Every row comes from one small tree of marks. Brackets hold a mark, then the marks that hang from it, in alphabetical order. Every link used is in the known rows. Which tree was each row made from?
Known rows:
{gaso zoze}: [-0.16  1.07 -4.30 -1.66  0.74  2.26 -2.03  3.38 -1.75 -1.71  0.12  0.03
  0.24 -2.49  0.06  0.40  3.23  0.57  1.85 -2.37  0.84  1.60 -2.06]
{dasov muzov}: [-0.93 -0.36 -0.35 -1.17  1.83  2.69 -0.72  3.52  0.83 -1.05  0.97  0.47
 -0.65 -1.35 -0.60  0.37  3.17  1.99  3.34 -2.04  0.04 -0.35 -2.42]
{zoze gaso {rura {bonadub gekuf}}}: [-1.95  1.75 -1.33 -0.24  0.83  1.40 -3.52  3.19  1.70 -0.42  0.93 -0.26
 -1.94 -1.80 -5.36  1.00  2.50  1.63  0.63 -1.61  1.85 -1.64 -1.27]
{bonadub rura zoze}: [-1.69  0.87  0.74  0.22  0.09  1.65  0.79  4.00 -1.34 -2.85 -0.01 -0.74
 -0.48 -2.87  0.37  0.91  2.49  0.61  0.92 -3.19  0.44  0.89 -2.34]
{muzov nisok}: [-0.13  0.79 -0.77 -0.11  2.08  2.56  1.44  2.99 -0.85 -0.49  0.97  0.90
  0.38 -0.70 -2.51 -0.14  3.28  0.16  2.05 -0.94  0.40  0.28 -2.25]
{karov pofom {rura bonadub}}: [-0.67  1.49 -1.99 -2.12  2.11  3.33 -1.64  3.38  0.63  0.36  0.28  0.02
 -0.73 -0.29 -3.70  0.65  3.16  2.04  3.55 -3.30 -1.73  0.67 -2.89]
{siga {karov {rura {bonadub gekuf}}} muzov}: [ 0.97  0.25 -3.02 -0.10  0.30  2.45  4.74  3.02 -1.45 -1.69 -0.23 -0.22
 -2.23 -1.16 -0.86  0.94  3.80  0.16  3.53 -3.11 -0.61 -1.94 -2.16]
{siga {karov pofom rura} {muzov nisok}}: [ 2.81  0.13 -3.61  0.26  1.76  4.34  8.24  2.99 -0.66 -0.94 -0.02  0.37
  0.49  1.24  0.70  0.23  3.57  0.21  4.52 -3.13 -2.50 -0.61 -3.14]
{sobe gekuf}: [ 0.64  0.51 -2.13 -0.94  2.93  2.96 -1.54  3.17 -0.86 -0.52  0.43  0.33
 -1.40 -0.73 -2.77  0.24  3.86  0.16  2.82 -1.46  1.19  1.29 -3.08]
{dasov {bonadub rura {zoze gaso}} {muzov nisok}}: [-2.36 -0.77  4.42  1.13  2.67  1.18  1.85  4.77  1.52 -1.78  1.21 -1.97
  0.49 -1.46 -1.20  0.50  1.59  2.47  1.38 -1.12  0.58 -0.38 -2.56]
{rura {bonadub gekuf}}: [-1.16  0.73 -0.45 -0.72  1.07  1.60 -1.55  3.09 -1.05 -0.66  0.59  0.40
 -2.07 -1.66 -4.39  0.58  3.09  0.23  1.52 -1.82  0.95 -0.71 -1.54]
{zoze rura}: [-1.15  1.66 -2.65 -0.67  1.01  2.71 -1.76  3.36  1.09 -1.24  0.55  0.14
 -0.40 -1.95 -2.03  0.67  3.25  1.28  1.37 -2.39  0.80 -0.29 -2.21]
{rura bonadub}: [-1.45  1.28  0.52 -1.48  2.43  1.73 -2.97  3.41 -0.56 -0.76  0.71  0.01
 -1.35 -1.30 -2.77  0.26  3.25  1.83  2.54 -1.98  0.92  0.58 -2.32]
{gaso {zoze {rura {bonadub gekuf}}}}: [-1.46  1.36 -3.81 -1.31  0.20  1.23 -2.82  3.31 -0.61 -1.57  0.06 -0.78
 -0.39 -2.76 -2.23  1.16  3.29 -0.39 -0.50 -2.17  1.76 -0.72 -1.16]
{karov pofom {rura {bonadub gekuf {nisok muzov} {zoze gaso}}}}: [-0.10  0.63 -1.76 -0.21 -0.69  1.31  4.61  3.06 -0.54 -0.67  0.93 -0.01
 -0.67 -0.88 -5.43  1.45  0.74  1.10  1.07 -2.41 -1.36 -0.76 -1.79]
{zoze gaso {rura {bonadub {gekuf sobe} {nisok muzov}}}}: [-0.63  1.01  0.86  0.79 -1.09  0.86  1.84  2.10  1.50 -0.96  1.10 -0.55
 -0.96 -1.99 -4.09  0.65  1.00  0.73 -0.83 -1.48  1.22  0.17 -0.57]
{bonadub {gekuf sobe} rura}: [-0.65  0.32  0.55  0.99 -1.62  2.51  1.04  2.67 -0.27 -1.72 -0.31 -0.41
 -1.46 -3.12 -0.81  0.33  2.36 -1.09  0.21 -3.19  0.18  1.60 -1.01]
{bonadub gekuf nisok {zoze rura}}: [-1.13  0.60 -3.55  0.57 -1.75  1.09  4.85  3.50 -1.56 -2.84  0.54 -0.56
 -0.61 -3.65 -3.14  1.57  1.76 -1.27 -0.96 -3.00  0.67 -2.49 -1.32]
{karov pofom}: [ 0.18  0.83 -1.89 -1.22  1.66  3.35 -0.72  3.33 -0.16 -0.46  0.48  0.65
 -0.61 -0.23 -2.25  0.23  2.80  1.44  3.02 -3.20 -0.93  1.06 -2.52]
{siga {karov rura}}: [ 0.27  1.09 -4.41 -0.48  0.73  2.99  0.07  3.34 -0.91 -1.29 -0.40  0.21
 -1.15 -1.48 -2.51  0.60  3.58  0.87  4.27 -2.94 -1.37 -0.26 -2.83]
{zoze gaso}: [-0.62  1.44 -1.70 -0.46  1.42  2.35 -2.67  3.22  0.49 -0.43  1.01  0.44
 -1.37 -1.48 -2.97  0.26  2.50  2.60  2.92 -1.79  0.95  0.64 -2.15]
{karov {pofom muzov} {rura bonadub}}: [-0.89  0.68 -1.24 -2.13  2.82  3.58 -2.03  2.92  0.88 -0.03  0.33  0.42
 -0.83 -0.29 -3.63  0.78  3.61  2.79  4.42 -4.38 -2.17  1.39 -2.87]
{nisok muzov}: [ 0.26  0.74 -0.61 -0.49  1.28  2.43 -0.12  2.77 -0.11 -1.04  0.95  1.44
 -0.26 -0.65 -1.47  0.12  2.96  1.51  1.99 -1.16  0.24  1.33 -2.34]
{dasov {bonadub {gekuf sobe} rura {zoze gaso}} {muzov nisok}}: [-1.77 -1.38  4.48  2.46  1.19  1.31  3.84  4.14  1.38 -1.88  0.82 -2.38
 -0.17 -2.56 -1.44  0.06  1.13  0.66  0.16 -1.52  0.44  0.99 -1.31]

Write each row's tree:
[-1.39  0.44 -0.43  1.18 -2.90  0.56  4.49  3.45 -1.80 -2.77  0.39 -0.99
 -1.45 -3.57 -2.71  1.61  0.63 -0.47 -0.39 -3.00  0.74 -1.99 -1.19] => {bonadub gekuf nisok rura {zoze gaso}}
[-1.73  1.91 -2.92 -1.93  1.42  1.47 -4.23  3.61  0.00 -1.69  0.19 -1.14
  0.34 -2.45 -0.72  0.88  3.46  1.10  0.50 -2.32  1.65  0.75 -1.91] => {gaso {zoze {rura bonadub}}}
[-1.55 -0.76  2.06  0.62  4.20  1.32  1.51  4.77  1.09 -1.17  1.78 -1.27
  0.38 -1.08 -2.58 -0.01  1.89  3.00  2.44 -0.55  0.69  0.10 -2.57] => {dasov {bonadub {zoze gaso}} {muzov nisok}}
[-1.23  0.55  0.52  0.63 -0.57  0.21  3.10  3.20 -1.81 -1.95  0.68 -1.59
 -1.88 -3.64 -3.66  0.55  0.75  0.32  0.35 -2.68  1.04  1.21 -0.72] => {rura {bonadub {gekuf sobe} nisok {zoze gaso}}}
[-1.34  1.04 -3.61  0.93 -1.70  0.82  3.50  3.49 -0.51 -2.28  0.86 -0.79
 -1.03 -3.38 -4.15  1.58  1.07  0.09 -0.57 -2.63  1.20 -2.48 -1.11] => {bonadub gekuf nisok {zoze gaso rura}}
[ 1.04 -0.19 -2.72 -0.14  2.78  4.02  2.54  2.67 -0.42 -0.62 -0.13  0.93
  0.33  0.98 -3.34  0.28  3.75  0.65  5.12 -3.71 -3.17  0.41 -2.99] => {siga {karov {pofom {muzov nisok}} rura}}
[-1.82  0.97 -0.22  0.06  1.47  0.64 -1.19  3.85 -1.20 -1.34  0.83 -0.53
 -2.13 -2.38 -4.47  0.80  2.07  1.51  1.21 -1.88  1.66  0.04 -1.40] => {rura {bonadub gekuf {zoze gaso}}}
[-1.50  0.95  0.66  0.53 -1.57  0.68  2.94  3.74 -1.35 -2.67  0.51 -1.25
 -0.67 -3.21 -1.05  1.37  0.82  0.97  0.68 -3.12  0.63 -0.54 -1.93] => {bonadub nisok rura {zoze gaso}}
[ 0.74  0.09 -3.71 -0.90  1.97  4.06  0.00  2.93 -0.22 -1.06 -0.43  0.59
 -1.01  0.09 -2.60  0.66  3.64  1.79  5.64 -4.99 -3.19  0.76 -3.07] => {siga {karov {pofom muzov} rura}}
[-1.07  1.24 -2.76 -0.67 -0.03  1.63 -2.30  3.01 -0.14 -1.82 -0.22 -1.51
 -0.26 -3.55 -0.95  0.45  2.97 -0.72 -0.83 -2.73  1.47  2.05 -0.68] => {gaso {zoze {rura {bonadub {gekuf sobe}}}}}
[-0.62  1.26 -1.82 -1.65 -0.37  0.60  0.48  2.85 -0.56 -2.15  0.67 -0.69
  1.25 -1.90 -0.85  1.19  2.28  0.45 -0.67 -1.60  1.28 -0.19 -1.77] => {gaso {zoze {rura {bonadub {nisok muzov}}}}}
[-0.41 -0.17 -1.41 -1.03  1.53  1.72  3.69  3.53 -2.44 -2.39 -0.34 -1.05
 -0.94 -0.98 -3.26  1.36  2.40  1.22  4.28 -5.50 -2.90 -0.07 -2.84] => {siga {karov {pofom muzov} {rura {bonadub nisok zoze}}}}
[-0.60 -0.22 -1.45 -0.19 -0.55  1.29  3.04  3.55 -1.65 -1.17  0.87 -0.47
 -1.68 -2.33 -5.65  0.75  1.66 -0.37  0.86 -2.14  0.25 -2.37 -1.72] => {dasov {bonadub gekuf nisok}}
[-1.80  1.88 -2.48  0.33  1.35  1.82 -1.47  4.06  1.11 -1.91  0.85 -0.81
 -0.53 -2.62 -1.99  0.88  2.27  2.52  1.18 -2.40  1.43  0.50 -2.08] => {bonadub {zoze gaso rura}}
[-0.96  0.39 -0.55 -0.84 -0.64  0.84  2.05  2.86 -2.15 -1.12  0.73 -0.01
 -1.90 -2.19 -4.93  0.97  2.10 -0.59  0.88 -2.14  0.66 -2.29 -1.31] => {rura {bonadub gekuf nisok}}
[-0.89  0.52  1.68 -0.63  0.78  0.17  3.54  3.38 -2.25 -2.36  1.06 -0.18
 -0.14 -1.68 -1.99  0.79  1.73  1.08  0.70 -1.63  0.52  0.49 -2.16] => {rura {bonadub {nisok muzov} zoze}}
[-0.90  0.92 -3.09 -0.70 -1.73  0.86  1.33  2.73 -1.16 -2.18 -0.08 -1.87
 -0.15 -4.08 -1.49  0.92  1.98 -1.63 -1.36 -3.08  1.17  0.53 -0.51] => {gaso {zoze {rura {bonadub {gekuf sobe} nisok}}}}
[ 0.87  0.08 -1.04  0.54 -1.51  1.45  4.98  2.09 -1.59 -1.62 -0.28 -0.35
 -1.37 -1.72 -3.75  0.52  1.97 -1.08  1.70 -2.41 -1.55  0.18 -1.41] => {siga {karov {rura {bonadub {gekuf sobe} {nisok muzov}}}}}
[-0.35 -0.16  1.73  0.70 -0.69  0.37  5.34  2.74 -2.40 -2.54  0.59 -0.62
 -0.74 -2.78 -2.24  0.42  1.24 -0.85 -0.55 -2.06  0.41  1.93 -0.92] => {rura {bonadub {gekuf sobe} {nisok muzov} zoze}}
[-1.67 -0.81  1.27  2.15  2.38  1.58  3.05  4.21  2.67 -1.43  1.31 -2.23
  0.26 -2.45 -2.89  0.02  1.51  1.20 -0.06 -1.17  0.96  0.55 -1.24] => {dasov {bonadub {gekuf sobe} {zoze gaso rura}} {muzov nisok}}
[-0.64  0.37 -1.36 -2.18  1.07  2.78  1.67  2.66 -0.19 -0.41  0.53  0.01
 -0.68 -0.75 -4.26  1.23  2.67  1.88  3.83 -4.70 -2.51 -0.17 -2.67] => {karov {pofom muzov} {rura {bonadub nisok}}}
[-1.88 -0.86  0.19  1.29 -0.25  0.86  3.90  4.25  1.86 -2.32  1.15 -2.91
 -0.90 -3.76 -2.86  0.83  0.42  1.40 -0.09 -2.77  0.54 -0.77 -1.07] => {dasov {bonadub {gekuf sobe} nisok {zoze gaso rura}} muzov}
[-1.74  1.44 -1.51 -0.26 -0.82  0.63  0.14  2.92  0.62 -0.79  1.13 -0.66
 -1.80 -2.27 -5.87  1.43  1.50  0.68 -0.08 -1.93  1.61 -3.25 -1.05] => {zoze gaso {rura {bonadub gekuf nisok}}}
[-0.97  0.92 -2.59  1.50 -1.83  1.13  4.23  3.18 -0.13 -2.43  0.58 -1.52
 -1.00 -4.27 -2.88  0.90  0.83 -0.18 -0.84 -3.17  0.96  0.22 -0.64] => {bonadub {gekuf sobe} nisok {zoze gaso rura}}
[-2.16 -0.74 -0.80  0.67 -0.06  0.52  3.37  4.56  1.45 -2.23  1.44 -2.05
 -0.98 -3.05 -4.14  1.48  0.75  1.72  0.15 -2.21  0.92 -3.55 -1.55] => {dasov {bonadub gekuf nisok {zoze gaso rura}} muzov}
[ 0.12 -0.45 -0.28  0.24 -0.61  1.24  4.13  3.04 -1.09 -1.23  1.23  0.36
 -1.00 -1.39 -5.04  0.64  1.46 -0.10  0.28 -1.11  0.17 -1.67 -1.77] => {dasov {bonadub gekuf {nisok muzov}}}
[-1.51  0.70 -0.43  0.08 -0.31 -0.16  2.43  3.54 -2.20 -1.77  0.96 -0.91
 -2.02 -2.88 -5.00  1.25  1.05  0.62  0.64 -2.17  1.37 -1.51 -1.18] => {rura {bonadub gekuf nisok {zoze gaso}}}
